Known rows, with every way that one mark hangs from another:
{Q_377 {Q_36 Q_297 {Q_712 {Q_292 Q_243}} {Q_841 Q_394}}}: .28,.10,-.04,-.09,-.02,.12,-.19,-.29,-.11,-.11,-.13,-.06,-.38,.30,.16,.02,.22,-.09,.29,-.03,.01,.14,-.29,-.11,-.10,.20,.03,.29,.19,.13,-.16,-.04,.08,.04,.06
{Q_34 {Q_959 {Q_243 {Q_292 {Q_36 Q_297 Q_377 Q_712}} Q_863}}}: -.03,.04,.22,-.03,.13,.32,-.17,.32,-.25,-.11,-.25,-.15,-.27,.01,-.15,.04,.17,-.15,-.09,.03,-.31,-.09,-.04,-.32,.10,.05,-.08,.36,.42,.05,.04,.05,.13,-.02,.02
{Q_377 Q_36}: .11,-.15,.23,.00,.06,.22,.02,.04,.09,.14,-.19,.07,-.15,-.37,.01,-.14,.32,-.14,.33,.14,.22,.22,-.20,-.37,.03,.20,-.23,-.10,.24,.11,-.13,-.29,-.07,.09,.06
{Q_712 Q_292}: .16,-.11,.18,-.01,.17,.17,-.01,.12,.05,.21,-.12,-.22,-.07,-.32,.10,.04,.30,-.12,.19,.20,.29,.10,-.06,-.35,.11,.00,-.22,-.14,.16,.12,-.17,-.14,-.07,-.08,.03
{Q_959 {Q_243 {Q_292 {Q_36 Q_841 Q_958}} Q_863}}: -.04,.05,.30,.01,.17,.24,-.10,.26,-.13,.05,-.20,-.10,-.08,.01,.03,.13,.29,-.13,-.05,.07,-.13,.07,-.18,-.33,-.01,-.01,-.20,.00,.19,-.01,-.02,-.08,.11,.08,-.02
{Q_292 {Q_36 Q_297}}: .07,-.09,.18,-.11,.06,.15,-.01,.02,.05,-.02,-.18,-.09,-.13,-.21,-.05,-.09,.40,.03,.17,.15,.02,.03,-.10,-.29,.09,.12,-.13,-.04,.23,.03,.03,-.10,-.01,-.01,-.03
{Q_959 Q_34 {Q_243 {Q_292 {Q_36 Q_297 Q_958}}}}: .15,.14,.23,.05,.08,.23,-.08,.05,-.01,.07,.03,-.07,-.07,-.05,-.03,.02,.34,.00,-.01,.21,-.14,.01,-.19,-.38,-.04,.17,-.19,-.12,.20,-.06,.07,.04,.33,-.11,-.03
{Q_36 {Q_292 Q_243} Q_377 Q_712}: .08,.03,-.02,-.04,.08,-.01,-.17,.07,-.18,-.04,-.32,-.01,-.18,-.04,-.08,.23,.05,-.20,.21,.04,.15,.04,.00,-.15,.20,-.01,.01,.35,.26,.30,-.04,-.07,-.04,-.06,.02
{Q_292 Q_36 Q_243}: .02,-.02,.23,.10,.22,.14,.04,.02,.11,.02,-.17,-.10,.06,-.35,-.01,-.03,.42,-.13,.19,.19,.09,-.06,-.27,-.25,.16,.10,-.17,.01,.17,.05,.00,-.18,-.19,-.14,.02
{Q_626 {Q_394 Q_36}}: -.12,-.22,.16,-.15,-.03,.13,.00,.05,.07,.31,-.12,-.06,-.19,-.40,.05,-.09,.39,-.06,.29,.22,.39,.20,-.18,-.21,.03,-.07,-.18,-.11,.06,.05,-.02,-.30,.10,-.13,.05
{Q_292 {Q_36 Q_958} {Q_243 Q_863}}: .09,-.06,.35,.08,.19,.14,.00,.08,.02,.09,-.23,-.01,.03,-.12,-.03,-.01,.31,-.08,.15,.10,-.05,-.03,-.23,-.35,.15,.03,-.15,.13,.09,.02,.06,-.17,-.11,-.05,-.08
{Q_243 {Q_292 Q_36}}: -.02,-.07,.27,.06,.23,.32,.07,.22,.10,-.06,-.19,-.17,-.12,-.40,.01,.00,.43,-.11,.10,.14,.09,-.06,-.11,-.40,.18,.02,-.36,-.12,.24,.03,-.03,-.14,-.18,-.09,.01
{Q_34 {Q_959 {Q_243 {Q_863 {Q_292 Q_36}}}}}: -.01,-.10,.35,.01,.31,.41,-.08,.22,-.13,.07,-.09,-.08,.00,-.39,-.11,-.07,.27,-.05,-.06,.23,-.04,.00,-.28,-.32,-.03,.05,-.16,.01,.48,-.06,-.05,-.12,-.05,-.14,.13
{Q_712 {Q_36 Q_297 Q_377 Q_841} {Q_292 {Q_243 {Q_959 Q_34}}}}: .25,.08,-.16,.05,-.19,-.01,-.09,.16,-.12,.13,.04,-.10,-.16,.09,.06,.21,.07,-.13,.02,-.03,-.13,.00,.02,-.24,-.08,.10,-.17,.13,.17,.23,-.10,.30,.23,-.11,.04
{Q_841 {Q_36 {Q_292 Q_243} Q_297 Q_377 Q_712}}: .16,.07,-.09,-.21,.03,-.01,-.21,-.17,-.22,-.25,-.25,-.05,-.30,.09,-.10,.08,.13,-.01,.26,.01,.07,.01,.02,-.09,.11,.10,.08,.38,.25,.24,.11,.05,.07,-.04,-.06
{Q_863 {Q_243 Q_959} Q_292}: .02,-.29,.22,.02,.01,.40,-.01,.30,.00,-.07,-.13,.05,-.09,-.51,-.06,-.22,.27,.00,.07,.24,.15,-.06,.02,-.37,.00,-.12,-.14,-.16,.49,-.06,-.09,-.15,-.25,-.10,.25
{Q_863 {Q_292 {Q_243 Q_959}}}: .02,-.18,.17,.12,.07,.34,.04,.28,.03,-.01,-.11,-.05,-.03,-.39,.03,-.07,.38,-.03,.05,.16,.16,-.15,-.06,-.32,.08,-.05,-.20,-.11,.40,-.02,-.01,-.19,-.19,-.19,.18
{Q_959 Q_34 {Q_243 {Q_292 Q_36} Q_863}}: -.08,.13,.38,.21,.37,.42,-.02,.26,.13,.12,-.13,-.03,-.03,-.29,-.11,-.02,.34,-.17,-.10,.10,-.05,-.06,-.23,-.56,.02,.08,-.32,-.09,.25,.01,-.15,-.04,.18,-.27,-.09
{Q_626 {Q_36 Q_292 Q_297 Q_377 Q_958} Q_394}: -.04,-.08,-.05,-.41,-.47,-.09,-.07,.02,-.30,.15,-.33,-.08,-.46,.14,.16,.20,.03,.01,.24,.23,.08,.17,-.02,-.12,.12,.02,-.21,.24,.08,.25,.18,-.08,.27,.19,-.09
{Q_841 {Q_36 Q_297 {Q_712 Q_292} Q_958} Q_394}: .38,.05,.04,-.29,.04,.05,-.12,-.35,-.07,-.05,-.06,-.25,-.29,.17,.11,-.06,.27,.10,.26,.07,.22,.12,-.18,-.14,-.07,.03,-.09,.09,.02,-.11,-.01,.04,.08,.06,-.02
{Q_297 {Q_36 {Q_292 {Q_243 Q_959}} {Q_841 Q_394} Q_958}}: .14,-.01,.03,-.17,-.12,.03,-.07,.06,-.07,.08,-.23,-.15,-.04,.11,.10,.11,.15,.04,.10,-.13,.03,-.03,-.34,-.09,.06,.08,-.09,.18,.32,-.14,.08,.07,.13,.02,.11
{Q_841 {Q_394 {Q_36 Q_292 Q_297 Q_377 Q_712 Q_958} Q_626}}: .09,-.05,-.06,-.50,-.11,-.01,-.17,-.25,-.06,-.05,-.08,.01,-.49,.17,-.13,.10,.03,.08,.28,.03,.07,.35,-.03,-.04,-.07,-.03,.23,.34,.16,.09,.07,.07,.47,-.02,-.10
{Q_292 {Q_36 Q_297 Q_377 Q_958} {Q_243 Q_959}}: .07,-.03,.11,.02,-.20,.03,.02,.17,-.08,-.10,-.21,-.07,-.02,-.05,-.05,.03,.22,-.03,.12,.09,-.25,-.13,-.07,-.20,.16,.10,-.10,.21,.20,.01,.27,.01,.00,.03,.01
{Q_712 {Q_36 Q_958} {Q_292 {Q_243 Q_959}}}: .28,-.06,.12,.18,.00,.12,.09,.11,.10,.23,.07,-.24,-.08,-.18,.19,.17,.25,-.17,.08,.10,.02,.00,-.12,-.33,.11,.01,-.32,-.04,.05,.04,-.06,.06,-.04,-.06,.03
{Q_377 {Q_36 Q_292 Q_297 Q_712 {Q_841 Q_394} Q_958}}: .33,.02,-.11,-.33,-.21,-.02,-.25,-.31,-.26,-.09,-.20,.07,-.50,.46,.06,.09,.07,.06,.34,-.11,-.01,.32,-.22,-.08,-.18,.18,.06,.31,.26,.08,-.05,-.04,.25,.29,.07
{Q_863 {Q_292 {Q_36 Q_712} Q_243}}: .06,-.05,.12,.07,.19,.22,-.13,.05,-.04,-.22,-.17,.05,-.16,-.25,-.04,-.02,.37,-.11,.14,.19,.14,-.05,-.22,-.16,.11,.00,-.08,.15,.27,.05,-.02,-.12,-.29,-.10,.13
{Q_863 {Q_292 {Q_36 Q_712} {Q_243 Q_959}}}: -.01,-.09,.13,.15,.08,.30,-.08,.22,.02,-.24,-.15,.00,-.18,-.31,-.01,-.06,.37,-.12,.04,.11,.06,-.17,-.21,-.21,.13,-.03,-.14,.15,.37,-.05,-.01,-.08,-.26,-.11,.22
{Q_394 Q_36}: .03,-.24,.22,-.08,.13,.18,.00,.03,.13,.22,-.06,-.01,-.11,-.43,-.08,-.10,.43,-.02,.26,.13,.30,.24,-.16,-.24,.01,-.05,-.11,-.20,.20,.08,-.07,-.24,.07,-.16,.02
{Q_297 {Q_36 {Q_292 {Q_243 Q_863}} Q_377 Q_712 Q_841 Q_958}}: .13,-.02,.02,-.21,-.11,-.13,-.37,.24,-.39,.03,-.48,.14,-.20,.36,-.09,.23,-.10,-.13,.13,-.20,-.02,.13,-.10,-.09,.18,-.02,.11,.57,.23,.19,.04,.09,.11,.22,-.04
{Q_394 Q_626 {Q_841 {Q_36 {Q_292 Q_243} Q_297 Q_712 Q_958}}}: .23,-.05,-.03,-.27,.02,.13,-.25,-.29,.00,-.07,.06,-.11,-.40,.15,.10,-.06,.23,.05,.23,.25,.14,.23,-.01,-.14,-.06,.00,.24,.25,.07,.07,.08,.12,.39,.05,.02
{Q_394 {Q_36 Q_297} Q_626 Q_841}: -.03,-.29,.13,-.24,.01,.31,-.10,-.04,.26,.20,.11,-.02,-.34,-.24,-.01,-.24,.43,.09,.21,.32,.19,.35,.00,-.27,-.11,-.08,.15,-.15,.14,.07,-.08,-.04,.46,-.13,.02
{Q_34 {Q_959 {Q_243 {Q_863 Q_292}}}}: .04,-.16,.32,-.05,.24,.41,-.08,.28,-.17,.22,-.08,-.08,-.02,-.36,-.08,-.07,.25,-.04,-.04,.25,.10,.04,-.14,-.37,-.08,-.03,-.12,-.06,.49,-.02,-.11,-.20,.03,-.15,.16

Rows:
.13,.01,-.07,-.49,-.22,-.13,-.03,-.10,-.09,.12,-.04,-.09,-.30,.19,.07,.14,.07,.00,.16,.11,.02,.32,.06,-.13,-.19,.07,.00,.11,.02,.03,-.03,.13,.25,.23,-.09
{Q_712 {Q_36 Q_297 Q_377 {Q_841 {Q_394 Q_626}} Q_958}}
-.11,-.18,.06,-.30,-.41,-.08,-.01,.11,-.22,.38,-.20,-.11,-.28,-.02,.31,.08,.29,-.11,.21,.29,.34,.27,-.24,-.10,-.05,-.07,-.31,-.01,-.04,.05,-.02,-.27,.11,.27,.12
{Q_626 {Q_36 Q_841 Q_958} Q_394}
.19,.10,.20,-.03,.20,.08,-.04,-.12,-.08,.04,-.19,-.18,-.02,.17,.12,.14,.21,-.07,.13,.00,-.06,.00,-.33,-.19,.01,.00,-.14,.22,.05,.01,-.05,-.01,-.07,-.06,-.05
{Q_712 {Q_292 {Q_36 {Q_841 Q_394} Q_958} {Q_243 Q_863}}}
.17,.01,.20,.05,.33,.22,-.11,-.02,.00,-.01,-.16,-.15,-.19,-.12,.03,-.06,.31,-.15,.16,.03,.22,-.02,-.15,-.34,.10,-.04,-.12,.20,.09,.12,-.16,-.08,-.10,-.16,-.06
{Q_841 {Q_36 {Q_712 {Q_292 {Q_243 Q_863}}}}}
.00,-.11,-.01,-.35,-.05,.13,-.20,-.04,.03,-.06,-.11,-.07,-.38,-.05,.01,-.20,.22,-.04,.22,.26,.24,.27,.14,-.17,-.09,-.03,.15,.17,.08,.08,-.03,.09,.26,.16,.06
{Q_394 Q_626 {Q_841 {Q_36 Q_297 Q_377 Q_712}}}
.14,.07,-.09,-.35,-.22,-.19,-.20,-.12,-.30,-.14,-.29,-.03,-.25,.38,-.03,.11,.10,.00,.22,-.03,-.04,.17,-.14,.05,-.09,.02,.03,.36,.12,.00,.08,.05,.05,.27,.07
{Q_292 {Q_36 Q_297 Q_377 Q_712 {Q_841 Q_394} Q_958}}
.13,.02,.21,.14,.28,.18,.00,-.01,.09,.02,-.11,-.21,.02,-.31,.09,.06,.35,-.18,.17,.20,.07,-.07,-.25,-.27,.21,.10,-.19,.04,.14,.13,-.06,-.07,-.17,-.19,-.01
{Q_712 {Q_292 Q_36 Q_243}}
.25,-.11,-.03,-.31,-.18,-.07,-.20,-.01,-.29,.11,-.15,-.07,-.24,.24,.05,.20,.13,.11,.19,.06,.04,.24,.03,-.16,-.05,.04,.03,.05,.26,.15,.05,-.04,.25,.18,.02
{Q_36 Q_292 Q_297 Q_841 Q_958}
.12,-.01,.02,.01,-.07,.17,-.16,.21,-.13,.10,-.10,.03,-.18,.17,-.07,.09,.15,.06,-.05,-.14,-.13,-.08,.00,-.42,-.08,.02,-.05,.18,.42,.14,-.08,.05,.40,-.25,.01
{Q_36 {Q_292 {Q_243 Q_863 {Q_959 Q_34}}} Q_297 Q_841}
-.04,-.23,.28,.11,.08,.46,.09,.39,.11,-.02,-.15,-.14,-.12,-.49,.00,-.17,.35,-.10,.02,.15,.05,-.13,.07,-.50,.13,-.11,-.27,-.18,.43,-.05,-.09,-.14,-.19,-.14,.16
{Q_863 {Q_243 Q_292 Q_959}}
-.04,-.07,.23,.10,.05,.29,-.02,.46,-.04,-.06,-.26,.17,-.08,-.35,-.21,-.07,.12,-.06,-.05,-.01,-.02,-.11,-.05,-.44,.01,-.04,-.32,.10,.41,.04,-.02,.05,-.04,-.17,.07
{Q_243 {Q_863 {Q_292 {Q_36 Q_377}}} {Q_959 Q_34}}
.15,-.03,.20,.12,.25,.22,-.13,.13,.00,.11,-.22,-.10,-.18,-.05,.05,.06,.25,-.20,.11,.04,.14,-.02,-.06,-.40,.18,-.08,-.07,.21,.14,.16,-.22,-.13,-.08,-.16,-.04
{Q_36 {Q_712 {Q_292 {Q_243 Q_863}}}}
.04,-.19,.26,.10,.07,.40,-.02,.46,.04,.16,-.14,.11,-.11,-.35,-.11,-.15,.27,.03,-.05,.03,.18,-.06,-.01,-.57,-.06,-.10,-.30,-.15,.42,-.03,-.16,-.09,.05,-.24,.12
{Q_243 {Q_863 Q_292} {Q_959 Q_34}}
.24,.00,.13,.17,.07,.14,.00,.14,.04,.27,.00,.04,-.16,-.03,-.05,.17,.10,-.09,.00,-.11,-.07,-.03,-.10,-.50,.00,.00,-.29,.10,.19,.10,-.08,.12,.24,-.21,-.05
{Q_712 {Q_36 {Q_292 {Q_243 Q_863 {Q_959 Q_34}}} Q_958}}
-.05,-.14,.30,.18,.12,.31,.08,.35,.13,.16,-.22,-.08,.00,-.29,-.01,-.09,.36,-.10,.02,.02,.04,-.16,-.04,-.49,.13,-.06,-.20,.02,.28,.01,-.09,-.22,-.05,-.20,.03
{Q_292 {Q_243 Q_863 Q_959}}
.32,-.01,-.04,-.34,-.18,.01,-.13,-.30,-.20,-.03,-.18,.02,-.35,.32,.08,.08,.09,.11,.34,-.04,-.02,.30,-.22,-.13,-.17,.23,-.04,.14,.28,.10,.02,-.07,.25,.22,.01
{Q_377 {Q_36 Q_292 Q_297 {Q_841 Q_394} Q_958}}
.04,.04,.05,.15,.03,.13,-.15,.33,-.12,.06,-.28,.11,-.20,-.01,-.17,.13,-.02,-.19,.01,-.17,.00,-.10,.02,-.39,.10,-.06,-.10,.40,.34,.20,-.11,.06,.18,-.22,.04
{Q_36 {Q_292 {Q_243 Q_863 {Q_959 Q_34}}} Q_377 Q_712}
-.02,-.02,.31,.08,.29,.38,.02,.21,-.02,.09,.00,-.33,.02,-.46,.00,.01,.40,-.17,-.02,.26,-.03,-.03,-.29,-.33,.07,.11,-.27,-.09,.39,-.08,-.01,-.12,-.02,-.13,.16
{Q_34 {Q_959 {Q_243 {Q_292 Q_36}}}}
.25,.04,-.01,-.04,.03,.05,-.03,-.04,-.05,.04,-.11,-.15,-.20,-.01,.05,.20,.13,-.13,.16,.11,-.07,.01,.07,-.24,.15,.12,-.15,.13,.09,.33,-.05,.14,-.02,-.09,-.16
{Q_712 {Q_36 Q_297 Q_377} {Q_292 Q_243}}
-.02,-.09,.29,.24,.11,.43,.07,.31,.17,-.07,-.06,-.04,-.05,-.53,-.12,-.21,.34,-.12,-.03,.14,-.03,-.18,-.14,-.52,.07,-.01,-.33,-.12,.38,-.10,-.06,.01,-.09,-.26,.19
{Q_863 {Q_243 {Q_292 Q_36} {Q_959 Q_34}}}
-.11,-.01,.18,.11,.00,.25,-.03,.58,-.08,-.02,-.28,-.01,-.12,-.15,-.10,.05,.16,-.16,-.11,-.16,-.14,-.09,.00,-.46,.03,-.06,-.39,.14,.34,.08,-.07,.09,.08,-.10,.07
{Q_243 {Q_292 {Q_36 Q_377 Q_841}} Q_863 {Q_959 Q_34}}
.00,-.19,.24,-.03,.02,.41,-.01,.34,.02,-.21,-.24,.04,-.27,-.20,-.11,-.15,.34,.13,-.05,.02,-.15,-.15,.00,-.46,.06,-.03,-.21,.02,.45,-.04,.06,-.03,-.05,-.10,.01
{Q_243 {Q_863 {Q_292 {Q_36 Q_297}}} Q_959}
-.02,-.07,-.06,-.17,-.16,.19,-.16,.00,.02,.04,-.08,-.12,-.52,.11,.22,.02,.18,-.18,.12,.38,.06,.20,-.01,-.14,.09,-.05,.09,.33,.02,.31,-.13,.13,.30,.00,-.02
{Q_394 {Q_626 {Q_36 Q_297 Q_377 {Q_712 {Q_292 Q_243}}}} Q_841}
.19,-.02,.11,-.15,-.03,.03,-.12,.07,-.27,.01,-.34,.03,-.17,.25,-.10,.20,.00,.04,.15,-.02,-.18,.00,.14,-.30,.17,.00,.03,.33,.23,.28,.15,-.02,.16,-.03,-.21
{Q_36 {Q_292 {Q_243 Q_863}} Q_297 Q_377 Q_958}
.02,-.13,.27,.13,.06,.29,.05,.40,.14,.33,-.14,.02,-.04,-.32,-.10,-.13,.28,-.07,-.02,-.02,.16,-.03,-.06,-.60,-.04,-.06,-.31,-.12,.29,-.05,-.20,-.12,.15,-.20,.06
{Q_243 Q_863 {Q_959 Q_34}}
-.06,-.08,.08,-.21,.07,.33,.07,-.16,.26,-.04,.09,-.17,-.32,-.19,-.04,-.04,.33,.14,.12,.05,-.02,.03,-.15,-.24,-.02,.03,.09,.08,.34,-.02,.04,-.01,.43,-.41,-.07
{Q_841 {Q_394 {Q_36 {Q_292 {Q_243 Q_959}} Q_297} Q_626}}
.09,.03,.09,.02,-.02,-.10,-.13,.05,-.15,-.05,-.27,.01,-.05,-.03,-.06,.11,.16,-.21,.24,.12,.02,.04,-.17,-.07,.17,.02,-.03,.34,.06,.09,.12,-.07,-.16,.13,.05
{Q_292 {Q_36 Q_377 Q_712 Q_958} Q_243}
.02,.09,.25,.15,.24,.33,-.03,.22,.09,.26,-.01,-.09,.01,-.34,.00,.00,.38,-.15,.00,.23,.19,.02,-.14,-.47,-.04,.07,-.27,-.28,.27,.02,-.18,-.12,.21,-.26,.04
{Q_959 Q_34 {Q_243 Q_292}}
.14,-.09,-.03,-.29,-.07,.02,-.17,.03,-.21,.04,-.18,-.09,-.25,.10,.01,.16,.20,.08,.15,.05,.09,.17,.04,-.20,-.03,.04,.00,.03,.36,.21,-.06,-.06,.20,.05,.03
{Q_36 Q_292 Q_297 Q_841}
.05,-.16,-.11,-.31,-.22,-.07,-.29,.05,-.25,-.01,-.19,.10,-.37,.12,-.14,.04,.19,-.01,.25,-.02,.10,.33,.01,-.01,-.09,-.07,.16,.21,.23,.22,-.02,-.05,.23,.08,.08
{Q_394 {Q_36 Q_297 Q_377 Q_712 Q_841}}
.06,.00,.17,.00,.12,.15,-.02,-.05,.05,-.08,-.14,-.09,-.05,-.15,-.03,-.06,.43,.00,.17,.19,-.06,-.09,-.17,-.26,.15,.15,-.08,.05,.20,.06,.08,-.11,-.06,-.12,-.04
{Q_292 {Q_36 Q_297} Q_243}
.04,.08,.15,-.08,.10,.26,-.25,.12,-.17,-.01,-.08,.19,-.13,.04,-.14,-.04,.25,.07,-.10,.13,-.12,.06,-.20,-.30,-.23,.09,-.03,.01,.39,.06,-.10,.06,.30,-.13,.01
{Q_959 Q_34 {Q_243 {Q_863 {Q_292 {Q_36 Q_297 Q_841}}}}}
.15,-.02,.26,.15,-.04,.20,-.01,.19,.06,.09,-.07,.04,-.03,.01,-.10,-.11,.29,.03,-.01,-.01,-.25,-.16,-.16,-.46,.03,.07,-.16,.13,.21,-.08,.10,.02,.23,-.18,-.03
{Q_292 {Q_36 Q_297 Q_958} {Q_243 Q_863 {Q_959 Q_34}}}
